What can hang from each mark
pepi: fani
belorum: fezul lavo
kibav: fezul lavo
nagodi: kibav
dazub: lavo
fezul: belorum dazub pepi
fani: rovap
lavo: belorum kibav pepi

Each row was made from one small tree. The marks that hang from a mark follow it in brackets, in alphabetical order. Every link used is in the known rows. Write each row's tree.
Known rows
dazub(lavo(belorum(fezul(pepi)) kibav)): [ -8.8  13.0   3.5   6.2  -8.4   8.7  -1.6 -11.6 -20.0  -0.5  -1.6   6.7
 -30.2  -2.7  -4.3 -22.7  46.6 -16.4  -3.9   0.9 -19.7   9.1 -11.1   4.6
  -0.2]
kibav(fezul(belorum dazub)): [ -4.1  22.6  19.1   3.0  -0.7  -6.3   2.8  -6.9  -7.8  -1.5  17.9  -0.4
  -5.6  -6.1  -5.8   0.4  17.9  -8.2  -8.9  -7.5 -17.5   6.0  -1.3  -3.8
 -17.0]
belorum(fezul(dazub pepi) lavo): [-22.7  18.2  12.6  10.8   0.5  -2.2 -10.2 -20.2  -7.4  13.8  -8.7 -20.3
 -32.9   7.2  -4.9  -5.9  28.7  -4.8  -2.0  -4.4 -15.4  10.9   3.0 -14.3
 -15.1]
lavo(pepi): [ -7.1  19.0   1.3   5.8   7.0  21.0  -2.6 -11.2   4.6 -13.7  -7.3  14.7
  -2.1   7.9 -11.2  -4.9  19.3 -10.2  -6.6   0.6  -7.8   0.8   8.1   2.8
  -8.2]
belorum(fezul(dazub pepi(fani))): [-15.4   5.6  12.4  15.3  -1.8   9.9  -6.3  -9.9  -8.4   4.5  -6.7  -6.0
 -11.5   6.8 -11.8  12.8  23.1  -3.3  -2.3   3.5   1.8  -8.9   4.3  -8.2
 -15.4]
dazub(lavo(belorum)): [ -0.3   9.2   7.8   4.8   1.8  -5.9   4.9 -14.0  -7.0 -13.4   7.9  15.6
 -15.3  -4.5  -5.8 -17.5  31.2  -4.8  -8.4   1.9 -15.3   9.3  -1.8   0.9
   1.4]
dazub(lavo(belorum(fezul(pepi(fani))))): [-17.0   3.1   2.5  12.8  -4.0   4.8   0.2 -18.4 -18.6  -3.6   1.7  13.9
 -14.7   1.6  -6.7  -9.1  37.2 -10.1  -4.7   4.0  -2.7   1.5  -5.5   0.0
  -4.8]
dazub(lavo): [ -0.6   6.8   2.0   4.2   1.4  -4.2   3.2  -2.8   2.7 -17.8  -1.1   5.0
  -5.8   0.2 -10.8  -7.0  20.3  -1.3  -9.0   9.3 -16.1  12.7   4.5  -2.6
  -1.1]
belorum(lavo(pepi(fani))): [-11.2   6.4   5.4   7.4  -3.4  20.7  -2.0 -12.0  -4.1  -3.4 -10.8   4.7
 -11.2   8.5  -6.4 -10.0  32.9  -5.1  -9.4   1.6   0.5  -3.1   7.5   2.4
  -7.6]
belorum(fezul lavo(kibav pepi(fani))): [-14.0  -1.3   5.9   2.1 -20.2  19.1  -8.3  -7.5 -18.2   9.3 -19.4   0.7
 -29.8   4.7   2.9 -10.2  44.3  -9.3 -11.4  -1.8  -6.3 -12.5  -0.5   9.8
  -9.7]
lavo(belorum kibav(fezul)): [-10.2  13.2  11.3  -2.3 -11.3   8.8   1.7  -3.6 -16.5  -2.3   6.0  14.5
 -18.1  -4.2   4.3  -3.4  33.6 -12.2  -5.8  -4.5 -20.7  -6.7  -7.4  13.0
 -13.7]
dazub(lavo(belorum(fezul) pepi)): [-16.0  16.7  -0.5  11.6  -1.1   1.7  -4.7 -25.5 -19.1  -3.1   0.0  28.9
 -22.9   2.3  -2.5 -17.2  42.3 -11.9  -7.4  -3.6 -14.8   5.2   0.7   2.9
  -6.7]
nagodi(kibav(fezul(pepi(fani(rovap))))): [-13.3  30.3  10.6  16.4  -0.6  11.1   0.3  14.0  -4.7  -2.1 -10.9   5.1
  13.1   1.0  -2.4  22.8  27.8 -21.2   2.9  13.5  -7.2  -8.1   4.3  -0.9
  -9.9]
dazub(lavo(belorum kibav)): [  8.4   6.5  10.1   0.5  -8.6   4.1   5.5  -1.5 -12.6  -9.6   3.2  11.6
 -24.9  -8.1  -4.2 -24.2  44.3  -7.6  -9.1   3.5 -18.8   4.1  -6.9   8.9
   6.8]
nagodi(kibav(fezul(dazub(lavo)))): [-13.8  24.6  10.1  20.8 -10.4  -6.9   3.2  14.3  -7.4  -5.5   0.0  -3.2
 -10.6  -0.5  -6.8   7.5  50.8  -7.1  -1.2  11.4 -28.2  10.3   8.0  -5.2
  -9.4]
fezul(belorum dazub pepi(fani)): [  5.9  13.9  19.8   8.4   5.5  17.4   5.4  -5.6  -1.3  -5.1  10.5  -7.4
  -0.2  -3.8 -19.1 -10.2  23.1 -10.2  -5.5  -0.5   4.2   1.8  -2.4  -7.2
  -2.0]
lavo(belorum kibav pepi(fani)): [  2.8   5.7  11.1   3.9  -8.6  34.3   3.1  -4.6 -14.7  -4.9  -3.5  24.4
 -15.9  -1.1  -5.0 -15.7  47.4 -12.6  -8.7  -0.4   3.2 -19.2  -2.3  16.7
   0.2]
lavo(belorum(fezul(dazub)) kibav): [ -1.2   4.2  23.7   1.6 -11.8  -2.8  -6.4 -11.4 -20.0  12.7  -1.3   5.8
 -40.4  -7.0   4.5  -8.0  38.0  -4.8  -7.1  -8.1 -16.0 -14.0  -5.8   4.4
  -7.3]
kibav(fezul(pepi) lavo(belorum)): [-35.9  32.0   3.8  13.3   2.9  20.0   6.3 -10.1 -11.6  -2.7  14.6   6.1
  -7.1  11.4  -9.9  -8.5  41.2 -14.9  -3.0  -0.6  -9.8  14.4  -3.4  -2.6
 -20.7]
fezul(dazub pepi): [ -5.5  24.1  12.2  12.3  11.5  14.2  -1.2  -6.0   4.4  -5.3  -1.5  -9.0
  -9.0   5.9 -17.9  -1.3  21.7  -5.2   0.7   3.1  -7.4   8.0   6.4 -11.3
  -8.5]
nagodi(kibav): [ -3.5  10.3   9.6   3.4  -3.2  10.5   0.1   5.9  12.7 -16.4 -12.7  -2.0
  -0.5  -0.8  -1.3   1.7  22.0 -16.1  -3.2   4.9 -18.4   0.3   3.1   2.3
   0.4]
pepi(fani): [ -1.0  -6.0   8.7   1.7  -2.5  10.4   2.2  -1.9   4.4 -13.7  -4.2   4.9
   2.9   2.3  -7.3   8.6   9.3  -1.8 -10.0   6.9   1.4 -11.7   4.5   2.2
  -7.3]

Write each row's tree
[-17.2  15.0   5.2   5.7   0.7  10.4  -8.0 -29.5 -12.8   0.8  -3.1  28.7
 -19.0   4.5   2.4  -7.9  26.6 -16.0  -6.7 -10.2 -10.0  -7.0   0.7   6.1
 -13.1]
lavo(belorum(fezul) pepi)
[-19.7  19.9  11.9  12.3  -3.4  -0.6 -12.3 -22.3 -12.5  14.7 -11.1  -1.3
 -35.6   8.7  -2.0  -8.7  37.7  -3.0  -7.2  -7.2 -14.4   2.4   9.0  -7.0
 -16.1]
belorum(fezul(dazub) lavo(pepi))
[ 10.9  21.4  20.1   2.5   4.9   1.3  -0.8 -11.2  -9.6   6.3  -1.1  11.9
  -7.1  -7.7  -3.0 -20.4  24.3 -13.3 -14.2  -3.0   2.7  -1.7   1.1  -0.9
   0.9]
fezul(belorum(lavo(pepi(fani(rovap)))))
[ -6.0   8.3   8.8   8.4   1.3  25.7   1.7 -16.0  -8.5  -7.8   1.3  30.0
  -4.8   3.0  -6.3  -8.8  33.5 -10.8  -7.7  -2.7   7.0 -14.2   3.3   9.1
  -4.9]
lavo(belorum pepi(fani))
[-30.2  18.8   5.4   9.7   1.2  12.9  -1.5 -21.0 -10.2   1.5   4.2   3.1
 -18.1   9.7  -6.3 -14.4  35.2 -15.1  -5.6  -3.9  -6.8   8.9  -6.5  -4.3
 -13.9]
kibav(lavo(belorum(fezul(pepi))))
[ -5.1  26.5  21.1   9.1  -7.2   0.1   3.2   6.0  -4.3  -3.0   9.8  -4.6
  -3.6  -8.5  -1.2   0.7  34.8 -19.2  -4.1  -5.4 -25.0   5.3  -2.1  -1.1
  -9.5]
nagodi(kibav(fezul(belorum dazub)))
[-21.0  11.1   4.7   5.2 -15.3  25.0   1.0   4.5 -15.0   3.5  -7.0 -14.6
 -16.9   5.4  -3.8  -1.5  42.7 -11.0  -3.6   3.8 -10.2   0.9  -4.3   5.0
 -16.1]
belorum(lavo(kibav(fezul(pepi(fani)))))
[-26.7  29.9   0.3  12.5  -2.1  22.5   0.6   5.0   3.7 -12.4  -6.6  -3.9
   5.5   7.3  -4.6  10.3  30.9 -25.2   5.4   4.9 -22.8   9.2   1.2  -0.2
 -14.3]
nagodi(kibav(fezul(pepi)))
[-24.5  11.3  12.6   8.8 -12.2   4.2  -1.2  -6.2  -6.5   0.6  -3.1   4.7
 -19.3   1.6   5.9 -10.4  46.0 -18.9  -8.9  -2.0 -16.8  -0.8  -5.2   2.7
  -6.1]
nagodi(kibav(lavo(belorum(fezul))))
[-14.8  24.9   0.0   5.1  -8.0  27.0  -0.8   1.7 -11.7  -6.2  -6.1  13.7
  -9.4   6.4  -5.0   1.4  36.5 -14.9  -5.3   0.2 -17.5  -3.4   3.0  11.5
 -17.6]
lavo(kibav(fezul) pepi)
[-22.4   0.8   3.5   6.9 -10.1  10.1  -9.2 -18.8 -12.2   6.3 -14.7   6.5
 -19.7   8.9   1.3  -3.4  30.4  -7.1 -10.5  -3.2  -3.2  -7.9   5.3   2.6
 -14.9]
belorum(fezul lavo(pepi(fani)))
[  8.8  16.6  15.9   4.3  -5.9  12.6  -3.4   5.1 -13.6  10.2 -18.3   7.8
 -20.7  -2.5  -2.1 -11.6  38.6  -7.1 -10.4   6.6   0.1 -13.5   4.4   6.5
   1.3]
belorum(lavo(kibav pepi(fani(rovap))))
[-14.6  19.0   5.5  18.2   2.3  -3.5  -4.6 -10.7  -9.4   0.6  -3.2  -6.2
 -21.6   5.8 -15.1  -3.1  33.7  -2.7  -1.2   6.1 -15.4  14.9   4.3 -13.6
  -8.6]
belorum(fezul(dazub(lavo) pepi))
[  2.3   8.4   9.8   1.9   4.7  22.8   6.8  -8.8   2.7 -14.6   7.3  -0.7
   9.9  -2.7 -15.0 -11.8  13.3 -17.6  -7.4  -0.2   3.3   4.2  -6.8  -0.7
  -1.2]
fezul(belorum pepi(fani))
[-25.5  33.7   3.8   7.3   2.3  18.4   8.6  -5.5  -4.2  -7.9  18.5  -6.7
   5.4   6.1 -15.6 -14.0  29.6 -20.4  -7.9  -1.8 -11.4  24.3  -7.4  -4.6
 -17.4]
kibav(fezul(belorum pepi) lavo)
[-13.1  22.5  13.7  16.2  -3.1 -14.0   4.2  -8.2 -20.6   0.6  16.6  14.1
 -21.5  -2.3  -5.7  -3.4  44.0   1.2  -4.2   1.1 -20.0   8.2   3.4  -3.8
 -14.0]
kibav(fezul(dazub(lavo(belorum))))
[-14.4  16.9  14.9   9.1  -5.7  15.0   7.3   2.1   1.5  -7.9   1.4   4.7
 -11.1   0.7  -1.9 -16.5  47.6 -17.5  -6.6   1.8 -13.6   3.7  -2.8   3.2
   1.4]
nagodi(kibav(lavo(belorum)))
[-10.1   7.6  20.9   7.3  -1.4 -10.7  -7.4 -23.3 -13.3   9.0   3.1  11.4
 -29.2  -2.9   3.1  -0.6  24.6  -2.7  -6.0  -8.4 -12.9  -8.6  -0.4  -3.2
 -12.6]
lavo(belorum(fezul(dazub)))
[-22.8  12.7   1.4   5.2  -3.8   4.6 -12.1 -24.4  -7.6   4.9 -13.8   4.4
 -25.5   9.4   2.5  -9.9  26.6 -10.5  -8.6  -7.2 -16.0   4.6   5.2  -0.9
 -14.9]
belorum(fezul lavo(pepi))
[ -4.8  -0.5  12.8  -5.0 -12.9   2.8  -5.6 -14.0 -15.1   3.2  -5.1  11.7
 -29.8  -6.2   8.6  -9.4  27.5 -13.4  -9.4  -7.7 -17.4 -11.6  -9.6  10.9
  -6.6]
lavo(belorum(fezul) kibav)
[-30.3  24.9  10.8  12.8 -10.4  11.3   6.8   4.1  -7.9  -3.8   7.7   8.1
  -8.4   3.5   2.4  -4.2  52.3 -18.6  -4.6   0.7 -20.4   4.2  -2.8   4.6
 -12.8]
nagodi(kibav(fezul lavo(belorum)))
[ -9.9  17.8  11.9  15.7 -12.9  28.2   1.1  10.6 -20.6   3.9  -3.6   9.2
 -12.7   5.3 -11.0   9.1  50.2  -4.3  -5.0   4.5  -3.1 -17.3   8.2   8.5
 -17.5]
lavo(kibav(fezul(dazub)) pepi(fani))
[-10.6  -1.6  10.3  -6.4 -17.7  -2.7  -9.4  -9.0  -9.4   7.7 -15.9 -12.5
 -36.3  -1.7   8.4 -10.1  27.3  -7.9 -12.2  -4.1 -24.1  -0.3  -5.9   4.4
  -8.9]
belorum(fezul lavo(kibav))
[-13.6  35.6  15.7   9.7  -1.1   3.8  -0.9 -16.5 -15.3   9.4  12.5  -0.4
 -20.7   1.2  -5.4 -18.6  42.7 -12.3  -8.0 -13.4 -18.3  14.3   2.2  -4.1
 -17.7]
kibav(fezul(belorum(lavo(pepi)) dazub))
[-18.1  16.7   4.8  18.3  -8.8  37.4   6.0  13.7   2.6 -10.1 -10.7   4.8
   4.1  11.2 -13.1  -6.6  53.8 -15.3  -6.9  12.7   2.3  -5.3   8.5   4.8
  -1.8]
nagodi(kibav(lavo(pepi(fani))))
[ -3.4   9.3   3.4  15.3  -0.8  16.5   5.7 -12.0 -15.1 -11.4   4.4  30.1
  -8.3   1.8 -11.8 -17.1  47.3  -6.7  -8.0   5.3   1.8  -3.0   3.9   6.8
   0.5]
dazub(lavo(belorum pepi(fani)))
[  6.2  20.3  16.8   9.4   9.0   8.9  -0.6 -11.8 -12.1   1.7  -3.3  37.3
  -4.0  -3.2  -3.5  -3.6  26.4  -9.9  -7.4   1.5  10.0 -19.1   5.7   5.3
  -2.2]
lavo(belorum pepi(fani(rovap)))
[-32.3  19.1  -0.8  16.0  -7.0  28.3   5.3   2.6 -11.0  -5.2   2.5  13.9
   5.6  16.6 -13.3   6.9  41.8  -6.2 -10.2   8.3   3.7  -3.8   9.4   4.2
 -23.9]
kibav(fezul lavo(pepi(fani)))
[ -8.4  20.5  11.3   1.3  -8.3   4.5   4.5   2.3   1.2 -13.0   6.1   1.2
   6.3  -7.7   2.9  -1.7  25.3 -26.8  -6.1  -4.2 -26.5   7.1  -6.4   5.1
  -9.1]
nagodi(kibav(fezul(belorum)))
[ -2.0  22.0   8.9  -1.3   3.0  11.6  -0.7 -20.3  -1.7  -3.8   3.8   2.4
 -14.1  -1.3  -5.1 -32.7  27.4 -17.8 -12.7 -11.7 -13.7  15.3  -2.3   0.7
  -2.4]
fezul(belorum(lavo(pepi)))
[  8.4  25.0  17.3  22.1  11.3  -5.3   2.9   7.2  -9.7   1.6  -3.7   0.8
  -6.1  -2.1 -20.3   2.5  32.4   3.8  -2.3  18.9   4.5   1.9   9.8 -14.3
   2.6]
fezul(dazub(lavo) pepi(fani(rovap)))
[-24.0  21.4   5.9  10.1  -3.7  24.4  11.5  -0.5  -9.2  -7.4  18.0  -4.9
  11.1   6.0 -16.9  -7.4  32.6 -17.4  -9.2   2.7   1.2  11.4  -6.3  -1.6
 -17.0]
kibav(fezul(belorum pepi(fani)) lavo)
[-25.3  25.5  15.1  19.0  -0.4  10.4  -3.7 -20.5 -19.7  13.5   4.7  15.8
 -31.6   9.7  -8.0 -15.2  52.6  -5.3  -8.7  -5.9  -4.3  -1.5   4.8  -3.4
 -14.9]
kibav(lavo(belorum(fezul(dazub)) pepi))
[-16.4  23.0   0.6   3.9  -5.2  25.2   1.0   4.2  -6.5  -7.8  -3.2  -5.0
  -6.1   5.3  -7.4   3.4  27.8 -16.9  -0.5   3.3 -19.1   5.4  -3.3   4.8
 -16.6]
lavo(kibav(fezul(pepi)))
[-34.5  33.5   3.0  14.4  -0.2  21.4   4.4 -12.8 -16.4  -0.9  11.5  24.1
  -9.9  12.3  -7.1 -10.3  48.1 -13.4  -7.8  -3.4  -8.4   6.1   2.9   5.5
 -21.6]
kibav(fezul lavo(belorum pepi))
[-30.5  22.4   5.0  11.7 -11.0  12.0   5.1  14.5   1.1  -8.3  -1.4  -4.5
   0.6   8.2  -3.5   6.4  41.2 -14.9  -5.7   8.0 -21.4   7.7   3.1   0.5
 -15.6]
nagodi(kibav(fezul lavo))
[-18.6  38.1   4.1  28.1  -6.1  10.4   1.7   9.7 -11.4  -4.5  -2.9   8.5
 -10.9   6.1 -11.2   1.5  63.8 -12.1   1.0   8.9 -24.3  10.6  13.0  -2.8
 -10.2]
nagodi(kibav(fezul(dazub(lavo(pepi)))))
[ -5.6  21.9   1.8  11.8   4.9  10.5   2.8 -16.9 -10.7 -12.5   5.1  28.2
 -15.0   1.4 -10.7 -24.0  43.9  -9.9  -6.1   0.2 -10.7   9.7   3.4   3.1
   0.4]
dazub(lavo(belorum pepi))
[-26.9  28.6  15.0  19.6 -10.2   6.9   4.3  17.0  -3.0   1.5   1.4 -10.5
  -9.7   7.2  -7.4   8.2  51.7  -8.1  -3.5   8.4 -19.4   5.3   7.6  -5.3
 -16.4]
nagodi(kibav(fezul(dazub) lavo))
[-36.8  36.9   5.8  18.9  -4.3  25.7   7.0   2.4  -7.3  -4.6   6.6   1.0
  -4.8   8.9  -5.4  -8.0  57.8 -25.8   1.2   2.0 -17.7  13.4  -4.3  -0.5
 -13.0]
nagodi(kibav(fezul(pepi) lavo(belorum)))
[-14.4  20.4  15.2  14.4   1.9   5.6  -9.3 -26.9 -17.4   9.6   0.2  23.0
 -29.3   3.4  -2.1  -7.3  37.8  -8.2  -4.5 -10.7  -9.1  -9.0   4.7  -0.7
 -13.4]
lavo(belorum(fezul(dazub)) pepi)
